Each row was made from one small tree. The marks that hang from a mark follow it in brackets, in alphabetical order. Every link used is in the known rows. Write each row's tree.
Known rows
simi{lomap{nezan{naropa}}}: [ 3.01 -0.09  0.17 -4.16 -2.51 -0.95  0.89  0.46  0.95  0.79 -1.64 -2.28
  4.34 -0.75  3.96  2.37 -0.06 -1.17 -0.42  2.31  4.82 -0.32  0.25 -0.04
  1.18]
lomap{nezan{naropa{dibevi}} simi}: [ 2.64 -0.79  3.51 -4.57 -0.11  0.49  3.38  2.35  3.79  3.29 -2.37 -3.19
  2.05  4.58  0.98  0.42  0.14  2.49 -0.62 -2.57  2.81 -0.36  3.81  1.40
  0.75]
simi{lomap{nezan{dibevi}}}: [ 2.93 -3.10  0.46 -1.10 -0.30  1.16  1.81  0.91  1.73  0.07 -0.13 -5.31
  8.08 -1.18  1.62  1.80  0.65 -1.81  0.87  0.58  1.57  2.20 -2.37 -1.43
 -0.78]
dibevi{lufof naropa{lomap} nezan{rusik}}: [-3.57  1.54 -2.30  3.70 -1.68  0.88 -1.51 -2.58 -4.42 -1.38  2.35  4.94
 -4.30 -2.94 -0.39 -3.84  1.73 -2.36  2.58  1.18 -0.97 -0.32 -1.73  2.40
  1.62]
dibevi{lufof{nezan}}: [-2.38  0.75  0.83  3.34 -1.72  2.35 -0.07  1.50  0.73 -0.96 -1.44  1.91
  0.96 -3.43 -2.26 -5.01  1.95 -1.21  0.85  1.65 -1.30 -1.48 -3.40 -1.70
  1.65]
lomap{nezan{naropa}}: [ 0.96 -0.77  1.39 -2.58 -4.84 -0.75  0.39  2.57  2.13  0.71 -3.51 -3.21
  3.46  0.16  2.39  0.51  1.60 -0.95 -0.36  0.70  3.27 -0.39  0.87 -1.40
  0.60]
simi{lomap{nezan{naropa{dibevi} rusik}}}: [ 3.46 -1.26 -0.20 -4.42  0.82  1.64  1.97  0.81  1.54  1.32 -0.72 -5.66
 -0.58  0.61  1.91  2.30  0.10 -0.96 -0.48  1.26  2.39  0.12 -0.50  1.08
  1.33]
dibevi{lufof nezan{naropa{simi}}}: [-3.30  1.53  2.48  0.80 -0.82  0.46 -3.75 -1.10 -0.05 -1.57 -1.10  7.09
  0.10 -2.27 -1.58 -3.13 -0.47 -0.66 -1.70 -0.52  2.41 -3.53  1.48  0.80
  2.09]
dibevi{lufof{nezan{rusik}} naropa{lomap}}: [-2.63  1.86 -3.26  3.34 -1.27  1.03 -0.47 -1.38 -3.39 -0.67  1.80  3.60
 -3.88 -1.92  0.11 -3.64  1.42 -2.54  2.48  2.24 -2.48  0.58 -2.65  1.70
  0.83]
dibevi{naropa nezan}: [-2.37  1.80  0.63  1.08 -4.67 -1.07 -0.11 -0.97 -1.44  1.50 -0.62  2.56
 -0.02 -1.06  0.59 -3.90  2.46 -1.17  1.33  1.39  0.40 -1.62 -0.72 -0.01
  0.42]
simi{lomap{nezan{naropa{dibevi{lufof}} rusik}}}: [ 1.66 -1.58  0.37 -3.12  1.96  3.71  1.14  0.93  2.54  0.50  1.79 -3.06
 -1.38  0.04  0.03 -0.55  0.62 -2.59 -0.98  0.15  3.40 -0.70  0.51  1.16
  2.54]
nezan{dibevi{naropa{lufof}} lomap rusik}: [ 2.24  3.06 -1.11  0.10 -0.91 -2.08  2.26  2.16  3.08  2.81  2.72 -3.56
 -3.45  4.62 -3.85 -1.36  1.21 -1.11 -0.55 -0.66 -0.05  0.74  0.64 -1.51
 -2.41]
naropa{lomap{nezan}}: [ 0.79 -3.24 -0.39  0.26 -2.90 -0.80  0.00  1.77 -1.69 -1.09 -3.20 -1.73
  4.65 -2.21  4.39  4.26  2.45  0.28  1.42  0.09  0.25  1.97 -1.89 -2.28
  0.36]
lufof{nezan}: [-0.57  1.07  0.36  1.93 -3.04  0.87  0.61  1.61  0.07 -0.35 -4.54 -0.60
  2.12 -2.84 -0.04 -2.35  1.06  0.53  1.03  2.70 -2.39 -0.75 -4.32 -1.81
  0.18]
dibevi{naropa{lufof simi{lomap{nezan}}}}: [-2.30 -2.18  1.85 -4.75  1.01 -3.58  0.03 -1.07  1.19  1.90  3.60  2.25
  2.81  1.45  4.28  2.88  3.63 -0.84 -1.35 -1.06  4.14 -0.02  3.22 -3.93
 -0.61]
nezan{dibevi{lufof} naropa{lomap{simi}} rusik}: [ 2.56  1.11 -2.43  1.37  2.54  1.74  0.67 -0.59 -0.41 -1.16  2.01 -1.26
 -2.07  1.90 -2.06 -0.24 -5.77  0.98  0.63 -1.23 -0.89  1.54  2.21  5.89
  0.09]
naropa{dibevi lomap simi}: [ 0.56 -4.07  0.29  0.07  1.84  0.05 -2.18  0.94 -2.01  0.48 -1.78  2.17
  0.82 -1.06  2.74  7.91 -1.16  3.42 -1.79 -3.33 -2.10 -0.08  0.39 -1.49
  0.73]
lomap{nezan{naropa{lufof simi} rusik}}: [-2.05 -1.81  1.86 -3.72  0.13 -1.65 -0.46  1.25  2.26 -1.10 -1.58 -2.84
 -0.98  1.14  1.09  1.50  2.10  0.28 -2.02 -0.82  1.00 -0.21  1.72 -3.42
 -0.90]
lufof{nezan{naropa rusik}}: [ 0.48  3.05 -1.94  0.51 -3.14  0.73  0.25  0.37 -0.31 -0.72 -4.60 -2.51
 -2.44 -1.46 -0.79 -3.10 -1.30 -0.32  0.85  4.32 -2.38 -1.04 -3.05  1.31
  0.09]
lomap{simi}: [ 0.37  0.62  0.72  0.64 -1.11 -0.96  1.55  0.15 -0.51 -0.09 -1.79 -2.80
 -0.12  0.17  0.51  0.32 -2.10  3.58  1.15  0.42 -1.76  0.47  0.99 -0.11
 -1.04]
simi{lomap{nezan{dibevi{lufof naropa} rusik}}}: [-0.25 -1.58 -1.06  0.26  0.50  1.75  1.49 -1.60  0.51  0.35  5.70 -3.63
  1.44  0.28 -0.36 -3.47  1.87 -5.61  2.08  1.14  1.83  2.82  0.10  0.58
 -1.09]

Which tree is each row?
[-0.10 -1.77 -0.79 -0.10  3.14  2.18 -3.23 -0.05 -1.17 -0.33  0.65  2.97
 -4.75 -0.05 -0.11  4.10 -2.76  0.90 -2.43 -2.69 -0.43 -1.02  2.24  1.97
  2.40]
nezan{naropa{dibevi{lufof} lomap simi} rusik}
[ 2.98  2.63  2.22  1.17 -1.31  0.32  0.66  3.02  0.98  1.31 -3.91  0.90
 -0.34  0.28 -3.00 -1.11  1.96  1.58 -0.65 -0.44  0.80 -2.50 -2.46 -0.68
  1.71]
naropa{dibevi{nezan{lomap}}}
[-1.92  1.34  1.65 -0.77 -2.18 -1.01 -3.03 -1.36 -0.99 -0.83 -3.96  4.27
  1.25 -1.94  0.62 -0.58 -0.75  0.88 -1.59  0.60  1.06 -2.84  0.48  0.52
  0.69]
dibevi{nezan{naropa{simi}}}
[ 0.32 -0.86  1.71 -0.98 -1.75 -1.59  3.63  0.05  2.09  2.84  1.38 -3.74
  4.90  4.53  0.97 -2.42  1.57 -0.41  2.14 -1.66  0.99  3.03  3.33  0.49
 -3.02]
lomap{nezan{dibevi{naropa}} simi}
[ 3.89  2.98 -0.64  0.81 -4.06 -2.46  0.97  2.03  1.38  3.41  0.74 -1.31
  1.52  3.61 -1.78 -0.26  0.03 -1.54 -0.29 -0.39  1.30  0.82  1.24 -0.33
 -1.93]
nezan{dibevi{naropa} lomap}
[-2.25  4.48  0.55 -0.19 -0.51 -4.03 -1.08 -1.43 -1.09 -0.30  0.48  4.27
 -5.62  1.64 -2.07 -2.30  2.59  0.38 -0.89  0.55  0.00 -1.44  0.69 -1.83
 -1.31]
dibevi{naropa{lufof simi} nezan{lomap rusik}}
[-1.44  3.00 -2.56  1.17 -0.71 -1.70  1.15 -4.37 -5.51 -0.67  0.67  2.21
 -4.72  0.15  1.81 -1.97 -1.02  2.20  3.84  1.71 -2.93  1.21 -0.14  4.54
 -0.78]
dibevi{naropa{lomap{simi}} nezan{rusik}}
[ 0.07  4.08  1.39  3.60 -2.36  0.15 -1.09  1.22  0.00 -1.82 -1.35  3.95
 -0.65 -2.20 -3.85 -4.48  1.78 -1.01  0.19  1.30  1.99 -2.31 -2.17 -1.03
  1.75]
dibevi{lufof nezan{lomap}}
[ 0.64 -5.45  0.43  0.67  0.07 -0.59 -1.65  0.48 -0.97 -1.84 -2.37 -0.82
  8.00 -1.04  3.06  5.80  1.22  0.32  0.33 -2.88 -0.53  3.24 -0.87 -2.28
 -1.67]
naropa{lomap{nezan{dibevi}} simi}
[-0.15  1.16 -0.58 -2.09 -1.24 -0.06  0.82  2.11  2.81  0.67 -0.92 -3.99
 -4.24  1.01 -1.22  0.13 -0.75  0.80 -1.77  0.85  0.12 -1.61  0.54 -1.12
  0.61]
nezan{naropa{lufof} rusik}
[-0.41 -1.50  0.62  2.22  2.19  3.89  0.32  2.69  0.68  0.80 -0.84  4.38
  0.52 -2.05 -1.12 -0.55  1.49  0.08  0.09 -1.57 -1.09 -1.34 -3.26  0.43
  3.46]
naropa{dibevi{lufof{nezan}} lomap}
[ 0.42  0.24 -1.98 -0.51  2.90 -1.50  3.24 -0.82  0.74  1.86  4.47 -2.01
 -2.78  4.68 -0.55  0.95 -1.75  2.06  1.12 -2.21 -2.34  2.46  2.52  2.34
 -1.98]
nezan{dibevi{naropa{lomap{simi} lufof}} rusik}
[ 2.91  3.57 -0.95  3.64  1.45  0.59  1.80  0.59  0.72 -1.62  1.27 -4.05
 -2.56  2.55 -5.75 -3.59 -3.30  0.98  1.48  0.05 -1.90  1.78  0.59  1.82
 -2.09]
nezan{dibevi{lufof} lomap{simi} rusik}
[-0.13 -3.28  0.83 -1.82  0.11 -1.50 -1.52 -1.40 -1.86 -1.68 -1.38 -0.94
  4.89 -2.74  4.51  4.68  0.80  0.21 -0.20  1.19  1.41  0.97 -0.39 -3.44
 -1.17]
naropa{simi{lomap{nezan}}}
[-3.15  1.71 -1.00 -1.70  2.85 -2.06 -0.13 -3.27 -0.88  0.27  2.68  2.90
 -3.67 -0.27  1.08 -0.67  0.76 -0.12 -0.49  2.66 -1.66 -0.93 -1.06 -1.19
 -1.06]
dibevi{naropa{lufof{nezan{rusik}} simi{lomap}}}
[-1.62 -0.86 -2.08  1.73  2.83  0.65 -2.05 -3.80 -1.71 -0.15  6.44  0.63
 -1.09 -0.48 -0.75 -0.98 -2.31 -3.26 -0.09  0.65 -0.87  1.26  1.64  1.07
 -1.66]
nezan{dibevi{lufof naropa{simi{lomap}}} rusik}
[-0.18 -4.22  0.90 -1.99  4.63 -0.05  0.53 -0.62  2.19 -2.05  1.75 -4.89
  3.38 -0.11  0.58  2.58  1.25 -0.40 -0.62 -0.62 -0.48  2.24 -1.18 -3.43
 -2.36]
naropa{lufof simi{lomap{nezan{dibevi rusik}}}}
[-2.51 -2.74  2.27  2.47  3.51  2.39 -3.31 -0.30 -1.75 -1.45 -0.16  8.15
  0.53 -2.87 -0.69  1.33  0.98  1.09 -1.23 -3.70 -0.20 -2.24 -0.62  0.05
  3.15]
naropa{dibevi{lufof nezan} lomap simi}
[-3.84  0.63  0.16  4.50 -1.24  3.16 -0.98 -0.97 -1.62 -3.56 -0.58 -0.07
 -3.34 -4.78 -3.15 -6.56  1.63 -1.42  2.20  2.28 -2.19 -1.04 -3.72 -0.16
  1.35]
dibevi{lufof nezan{rusik}}
[-1.44 -2.12 -2.04  0.29  2.27 -1.70 -0.98 -0.85 -0.52  0.71  3.42  0.76
 -1.58  2.10  0.57  3.80 -0.20  0.35 -0.74 -2.92 -2.55  1.81  1.70 -0.69
 -2.12]
nezan{dibevi{naropa{lomap lufof simi}} rusik}
[-2.50 -2.36 -0.60  3.14  4.43  3.05 -1.94 -0.32 -2.50 -2.26 -0.82  3.94
 -2.95 -2.79 -1.28  0.67  0.39  0.96 -0.05 -1.18 -4.25 -0.37 -2.91  0.22
  1.30]
naropa{dibevi{lufof{nezan{rusik}}} lomap simi}
[ 0.95 -0.26 -1.55  0.20  3.05  1.75 -2.49 -2.37  0.09 -1.58  3.13 -0.33
 -0.35 -0.83 -1.60  0.92 -5.08 -1.82 -1.84  0.57  0.69 -0.27  1.27  2.49
 -0.32]
nezan{dibevi{lufof} naropa{simi{lomap}} rusik}
[ 0.72 -1.46  2.09 -2.50  0.04  0.28 -1.84  1.78  1.75  2.60 -2.48  0.91
 -0.01  1.44  0.75  4.21 -2.16  2.13 -3.63 -2.62  1.06 -2.55  3.17 -0.70
  1.21]
nezan{naropa{dibevi simi}}
[ 0.69  0.31  0.54 -5.10  2.07 -1.98 -1.50 -0.14  2.23  0.89  1.22  2.69
  0.63  0.32  2.31  5.06 -2.80  1.78 -3.99 -0.44  3.63 -2.82  3.14 -1.35
  1.37]
nezan{naropa{lufof simi{lomap}}}
[ 5.32  3.04  0.13  1.10 -0.58 -1.87  2.55  1.81  1.23  0.84 -1.23 -3.64
  1.98  3.79 -2.92  0.01 -3.39  3.02  0.32 -0.51 -0.48  1.51  0.93  0.65
 -2.39]
nezan{dibevi lomap{simi}}
[ 1.06  2.35 -3.29  1.95  1.00 -0.62  2.93 -2.64 -2.47  0.50  0.60 -0.39
 -0.86  2.22 -0.13 -2.52 -2.39  1.13  3.84  1.31 -4.95  3.09 -1.29  5.13
 -2.70]
lufof{nezan{dibevi{naropa{lomap{simi}}} rusik}}
